Known rows, with every way that one mark hangs from another:
[z288 z582 [z658 [z136 z874]]]: [-0.880  2.848  0.837 -4.119 -1.449  0.398  0.404  1.861  0.176 -1.393
  1.494  0.381  3.062  1.874 -0.936 -1.601 -2.263  1.035 -0.141 -2.395
  2.167 -5.375]
[z658 [z288 z582]]: [ 4.030 -0.201 -0.770 -1.854  0.561 -0.554  0.000  1.019 -1.714  0.745
  0.988 -0.692 -1.101 -0.594  0.424 -1.219 -2.033 -1.520 -1.189  0.190
  1.062 -3.291]
[z136 z189 z650]: [ 0.540  2.911 -2.432  5.687  3.509  5.712 -0.774  0.996 -3.420  0.317
 -1.666  2.186 -0.759 -2.336 -0.226  1.797 -0.457 -0.921  1.427  2.348
 -3.727 -2.414]
[z658 [z136 z650]]: [-1.597 -0.669 -0.953 -0.427 -0.260  1.911  1.847  4.436 -2.949 -3.792
  0.306 -0.186 -2.060  4.219 -3.562 -1.104 -3.819 -0.447  1.586  0.880
 -1.620 -0.827]
[z136 z874]: [-1.034 -5.693 -2.610  2.781  1.047  4.707 -0.327  3.499  0.348 -0.374
 -1.354 -1.772  0.753  1.553  3.010 -1.049 -3.540 -1.674  2.382 -0.017
  1.396 -2.581]
[z136 z658 z874]: [-1.494 -5.630 -0.664  3.801  2.372  1.830  0.276  3.436  2.528  0.873
 -1.414 -1.024 -0.063 -0.927  4.187  0.074 -1.005  0.555  2.271 -0.100
  1.749  3.958]
[z288 z582]: [ 2.726  1.858 -2.057  0.445  2.148  3.554 -0.195  1.351 -2.627 -0.848
 -0.221 -0.986 -0.807 -1.641  0.347 -2.473 -3.358  0.421  0.269  1.557
 -0.579 -3.669]
[z288 [z189 z546] z582 [z658 z136]]: [ 2.606  5.748  0.912 -4.818 -2.473 -3.091 -0.701 -3.887  0.133 -2.671
  1.403  1.175  1.082 -0.461 -3.218 -3.219  1.582  2.684  0.373  0.019
 -3.304  1.693]
[z257 z874]: [ 2.449 -2.794 -3.257  3.850  2.165  3.126  0.534  1.132 -3.496 -1.074
 -0.176 -2.450 -0.872  0.696  3.343 -1.873 -4.750  0.658  0.631  0.939
  0.178 -5.714]
[z658 [z136 z189 z582 z650 z874]]: [-3.695  2.016  0.212  2.854 -0.627  2.035  1.285 -1.584 -0.122 -0.994
  1.021 -0.699  1.822  1.825 -1.441  3.828  1.452  0.183 -2.021 -1.121
  0.773 -3.788]
[z658 [z136 [z189 z546] z874] z288]: [ 0.189 -3.403 -0.933 -1.265 -2.404 -2.352  2.543 -0.559  0.600 -2.057
  2.920 -2.392  0.319  4.706  0.144  3.022  2.076 -1.828 -2.543 -0.276
  0.784 -1.410]
[z288 z189 z582 z658]: [ 2.991  5.316  0.461 -1.798 -0.632 -0.043 -3.077 -2.128  0.299  0.287
 -1.236  2.546 -0.035 -5.108 -1.215 -3.286 -1.330  2.737  0.995 -0.138
 -1.836 -0.410]
[z658 [z288 [z189 z546]]]: [ 4.101 -3.605 -1.165 -1.040 -0.872 -2.675 -0.932 -1.471  0.111 -0.053
 -0.230 -0.493 -2.101 -0.328  0.988 -1.290  0.899 -1.591  0.851  1.635
 -2.228  4.008]
[z136 z582 z650 z874]: [-1.487 -1.160  0.303  4.425  1.382  4.597 -1.053 -0.812 -0.048  2.947
 -0.240  0.606  4.662  0.654  1.480  0.800  0.020 -2.595  1.486 -2.450
  1.878 -4.091]
[z189 z546]: [ 1.359 -2.817 -3.407  0.830  2.522  3.092  0.187  1.232 -1.673 -1.209
 -0.908 -1.496  0.583  2.105  3.833 -1.828  0.745 -2.252  2.921  3.651
 -3.240  1.974]
[z874 z257]: [-1.423 -3.868 -1.266  0.673  2.987  3.004 -1.120  3.145 -0.968  2.425
 -5.124 -0.216 -4.018 -1.643 -0.085 -4.072 -3.391 -1.510  2.560  4.048
 -2.279  2.891]
[z288 [z189 z546] z582 z658]: [ 4.253  5.213  0.123 -2.325 -0.268 -0.770 -2.635 -4.072  0.139  0.055
 -0.084  2.130  2.010 -3.391 -0.418 -3.536  1.958  1.501  1.717  0.587
 -3.562  1.593]
[z136 z582 z650 [z658 z288] z874]: [-0.119 -2.100  3.447  3.448  1.417 -1.805 -0.276 -1.307  2.737  5.451
  0.908  1.857  3.696 -1.319  2.319  2.989  3.755 -1.810 -0.135 -3.846
  3.686  2.451]
[z658 z136 [z288 z582]]: [ 2.025 -0.004  0.275 -4.986 -2.059 -3.432  2.424  1.658 -1.825 -2.577
  2.833 -1.934 -2.549  2.913 -2.947 -0.444 -2.446 -0.130 -2.857 -0.537
  1.768 -3.008]
[z658 z136 z288]: [-0.293 -3.524 -0.551 -4.324 -2.255 -3.028  2.231  3.743 -0.803 -2.811
  1.205 -2.022 -3.422  4.236 -0.837  0.234 -2.319 -1.042 -1.363  0.593
  1.448 -0.373]
[z658 [z136 z582 z650 z874]]: [-3.548 -1.073  0.661  0.648 -1.063  1.514  1.453  0.726 -0.324 -1.360
  1.217 -1.145  1.997  4.268 -1.800  0.884 -1.047 -0.827 -0.088 -1.971
  1.876 -3.072]
[z288 z658]: [-1.798  0.099 -1.231 -1.675  1.245  2.837 -1.918  4.532 -0.076  0.651
 -2.738  2.022  1.384 -0.816  4.210 -1.353 -1.557 -0.568  2.924  1.057
 -0.164 -1.159]
[z288 z189]: [ 1.165 -1.729 -2.296  1.879  0.041  1.627 -2.003  0.099 -0.284 -1.594
 -3.010 -0.439 -4.073 -3.001 -0.152 -2.479 -2.829  1.597  2.157  2.818
 -2.982  3.563]
[z136 z650]: [ 0.623 -0.808 -1.729  2.916  2.748  4.902 -0.551  3.722 -3.403 -0.143
 -1.506  1.662 -0.421  0.720 -0.681 -1.650 -3.362 -2.156  3.751  1.205
 -2.462 -1.821]

Rows:
[-2.019 -3.405 -0.515  0.705 -1.018  2.363  2.060  3.707 -1.371 -3.407
  1.097 -0.897  0.176  5.569 -3.315 -0.705 -4.056 -1.134  1.957 -1.458
  0.236 -2.617] => [z658 [z136 z650 z874]]
[ 2.254 -3.719  1.130  1.220  1.060 -1.888  0.582  1.092  2.482  2.223
  1.223 -0.784  0.496 -1.320  2.263  0.522  0.002 -0.083 -0.507 -2.302
  3.365  1.637] => [z136 [z658 [z288 z582]] z874]
[ 5.553  0.238 -0.214 -1.557 -1.032 -2.312 -1.102 -2.024 -0.811  0.356
  0.418 -0.253 -2.888 -3.074 -1.629 -1.944 -1.680  0.293 -1.150  0.066
 -0.625 -0.013] => [z658 [z288 z189 z582]]
[-5.440 -0.456  1.856 -3.616 -1.245 -0.206 -0.686  1.800  2.451  1.726
 -1.832  0.696  2.247  1.433  1.311 -0.565  0.335 -0.230  0.427 -0.946
  2.302 -0.766] => [z288 [z658 [z136 z582 [z874 z257]]]]
[-5.257 -0.280  0.288  1.069 -0.424  0.766  0.873 -2.051  1.569  0.482
 -1.290 -2.108 -0.641  0.264 -0.642  2.105  1.383  0.857 -2.924  0.996
  1.152 -0.724] => [z658 [z136 z189 z582 [z874 z257]]]
[-1.859  1.192  0.342 -3.602 -2.898 -2.030 -1.535  1.272  1.229 -2.720
 -1.736  1.501 -2.013 -0.683 -1.630 -1.803 -1.448  2.883  1.518  0.764
 -1.583  3.065] => [z288 z189 [z658 z136]]
[-1.072  2.555  1.100 -2.482 -2.618 -1.239 -1.433  0.888  0.079 -2.066
 -1.262  3.217 -1.093 -0.201 -3.828 -1.962 -1.595  1.867  2.588 -0.438
 -2.693  2.327] => [z288 z189 [z658 [z136 z650]]]
[-0.037 -0.197 -1.985  7.160  2.327  6.546 -0.606  0.436 -1.457  0.751
 -0.552  1.309  2.001 -0.569 -0.025  2.026 -0.946 -1.820  1.652 -0.542
 -1.388 -4.531] => [z136 z189 z650 z874]
[-2.269 -2.128  1.788  3.968  2.119  3.705 -1.524 -1.502  0.623  5.455
 -2.390  1.208  2.940 -0.350 -0.871 -1.278 -0.047 -3.144  1.972 -1.514
  0.682 -1.689] => [z136 z582 z650 [z874 z257]]
[ 0.542  0.900  2.399 -2.533 -3.671 -5.187  0.336 -2.821 -0.205 -0.572
  1.522  0.440 -1.942  1.247 -4.714  1.108  0.952  0.054 -2.152 -1.450
  0.130  1.556] => [z658 [z136 z582 z650] [z288 z189]]
[-3.251  1.644  0.277 -0.574 -0.357  0.887  1.258  1.135 -1.855 -1.773
  0.369 -0.341 -0.217  2.842 -1.996  0.591 -0.584 -0.072 -0.321  0.156
 -0.032 -1.279] => [z658 [z136 z582 z650]]
[ 5.835  2.560 -1.689  0.706  0.569  0.402 -1.219 -4.837 -1.491 -1.567
  0.312 -0.708 -1.050 -2.761 -1.795 -3.739  0.156  1.548  0.838  2.124
 -4.338  2.339] => [z288 [z189 z546] z582]
[ 0.177  7.362 -0.258 -3.643 -0.001 -0.028  0.396 -0.859 -1.044 -1.586
  1.490  1.101  2.378 -0.194 -0.313  0.094  1.963  1.601 -1.361  0.584
 -1.315 -3.384] => [z288 z582 [z658 [z136 [z189 z546]]]]
[-1.753  2.523 -1.560  1.703  0.491  2.442  1.516  2.146 -3.025 -3.396
  0.208  0.204 -2.204  1.845 -3.218  1.646 -1.444  0.569 -0.210  1.843
 -2.537 -1.549] => [z658 [z136 z189 z650]]
[-4.204 -1.750  1.731  0.342 -0.694  0.705  1.076  0.060  0.357  0.802
 -0.448 -0.525  0.985  3.319 -3.670 -0.717 -1.080 -1.341  0.181 -1.138
  0.933 -0.997] => [z658 [z136 z582 z650 [z874 z257]]]
[-1.292 -4.006  2.072  1.609  0.793 -2.731 -0.240 -1.166  4.390  4.785
  0.104 -0.790  2.064 -2.142  5.860  3.095  3.824 -0.406 -1.655 -2.172
  5.331  3.534] => [z136 z582 [z658 z288] z874]
[-0.290 -3.623  2.635  2.097 -0.472 -4.163 -1.203 -3.613  5.208  4.549
 -0.286 -0.505  0.744 -3.866  4.026  2.529  4.130  1.022 -1.618 -2.077
  3.840  5.978] => [z136 z582 [z658 [z288 z189]] z874]
[ 6.595  0.108 -0.483 -1.698 -0.919 -2.963 -0.619 -3.737 -0.743  0.096
  1.412 -0.508 -1.340 -1.657 -1.186 -2.145  0.773 -0.664 -0.666  0.568
 -1.961  1.516] => [z658 [z288 [z189 z546] z582]]
[-0.918 -3.363  1.789 -2.680 -4.874 -5.176  0.610 -2.970  2.978 -0.709
  1.704 -2.372 -0.994  2.048 -1.546  1.345  0.686  0.501 -3.092 -2.398
  3.122  0.798] => [z658 [z136 z582 z874] [z288 z189]]
[-4.638  2.238  0.510 -4.192 -1.114 -0.300 -0.480  2.495  0.789 -0.408
 -1.044  0.789  1.645  1.115  2.443  0.519  0.699  0.808  0.099  0.186
  1.631 -1.116] => [z288 [z658 [z136 z582]]]
[ 0.640  0.391 -0.691  2.952  2.755 -1.242 -0.083  0.609  0.997  2.110
 -1.243  0.748 -3.371 -5.091  3.926  4.148  3.419  1.340 -1.799  2.638
 -0.428  5.170] => [z136 z189 [z658 z288]]
[-3.139 -2.816  0.955  3.785  2.062  0.536 -0.509 -0.431  4.047  3.630
 -1.260 -1.134  2.187 -2.703  6.079  2.257  2.952  0.952 -0.193 -0.702
  3.760  3.526] => [z136 z582 z658 z874]
[ 0.772 -0.947  1.088 -4.302 -3.755 -6.511  0.844 -4.315  1.341 -1.312
  1.762 -1.806 -1.755  2.026 -1.111  1.072  3.525  0.256 -2.832  0.497
 -0.174  4.051] => [z658 [z136 z582] [z288 [z189 z546]]]
[ 4.443  0.471  0.510 -4.794 -3.464 -5.847  1.773 -3.263 -0.711 -3.120
  3.253 -1.964 -2.648  2.137 -4.642 -1.592  0.257  0.787 -2.463  0.026
 -1.459  1.873] => [z658 z136 [z288 [z189 z546] z582]]
[-2.905  3.019 -1.486 -0.022  0.215  0.200  1.402 -2.631 -0.618 -2.014
  0.422 -2.281  0.141  1.210  1.584  3.246  4.322  1.002 -2.857  3.144
 -1.331  0.502] => [z658 [z136 [z189 z546] z582]]
[-2.214  2.672  1.466  8.113  3.450  2.478 -0.881 -3.616  2.285  4.622
 -0.511  2.085  3.365 -4.720  2.754  5.333  5.639  0.719 -0.953 -1.439
  0.959  1.771] => [z136 z189 z582 z650 z658 z874]
[ 1.333  0.655 -0.834 -1.423 -0.288 -0.374 -2.775 -1.477  1.176 -0.205
 -2.084  2.102  0.868 -1.962  2.064 -2.581  2.068  0.245  3.545  1.827
 -3.985  4.753] => [z288 [z189 z546] z658]
[-4.018  3.455  1.545 -3.159 -0.535  0.184 -0.429  2.373 -0.270 -0.050
 -0.435  2.588  2.549  1.666  0.448  0.465  0.711 -0.097  1.058 -0.801
  0.610 -1.875] => [z288 [z658 [z136 z582 z650]]]
[-1.574 -1.925 -1.334  6.467  3.057  2.676 -0.202  0.560  2.581  1.380
 -1.528 -0.436 -0.436 -3.833  4.408  3.496  1.854  1.811 -0.021  1.093
  0.508  3.242] => [z136 z189 z658 z874]
[ 1.607 -2.635  0.574 -3.747 -3.042 -2.872  2.637  1.222  0.002 -2.207
  3.695 -2.638 -0.306  4.552 -2.796 -0.354 -2.818 -0.762 -2.563 -2.858
  3.517 -4.617] => [z658 [z136 z874] [z288 z582]]
[-0.752 -0.697  1.618  0.385  1.871 -3.504 -0.504 -0.560  2.495  4.226
 -0.942 -0.012 -0.689 -3.880  5.555  2.806  4.422  0.504 -1.907  0.794
  2.802  5.702] => [z136 z582 [z658 z288]]
[ 2.953  1.657  1.169 -3.775 -1.760 -2.672  2.491  1.387 -2.992 -2.051
  3.447  0.186 -1.218  3.572 -5.769 -0.699 -2.647 -1.267 -1.684 -1.998
  0.497 -3.728] => [z658 [z136 z650] [z288 z582]]
[ 3.726  4.989  1.116  4.073  3.312 -0.655  0.060 -1.460 -1.335  2.940
  0.928  3.274 -1.089 -5.311 -1.081  3.223  3.054  0.616 -1.451  0.122
 -1.785  1.969] => [z136 z189 z650 [z658 [z288 z582]]]
[ 0.273  6.233  1.315 -4.020 -0.357  0.452  0.226  1.920 -2.165 -1.520
  1.357  2.577  2.218  1.178 -3.324 -2.115 -1.953  0.783  0.650 -1.760
 -0.158 -4.745] => [z288 z582 [z658 [z136 z650]]]
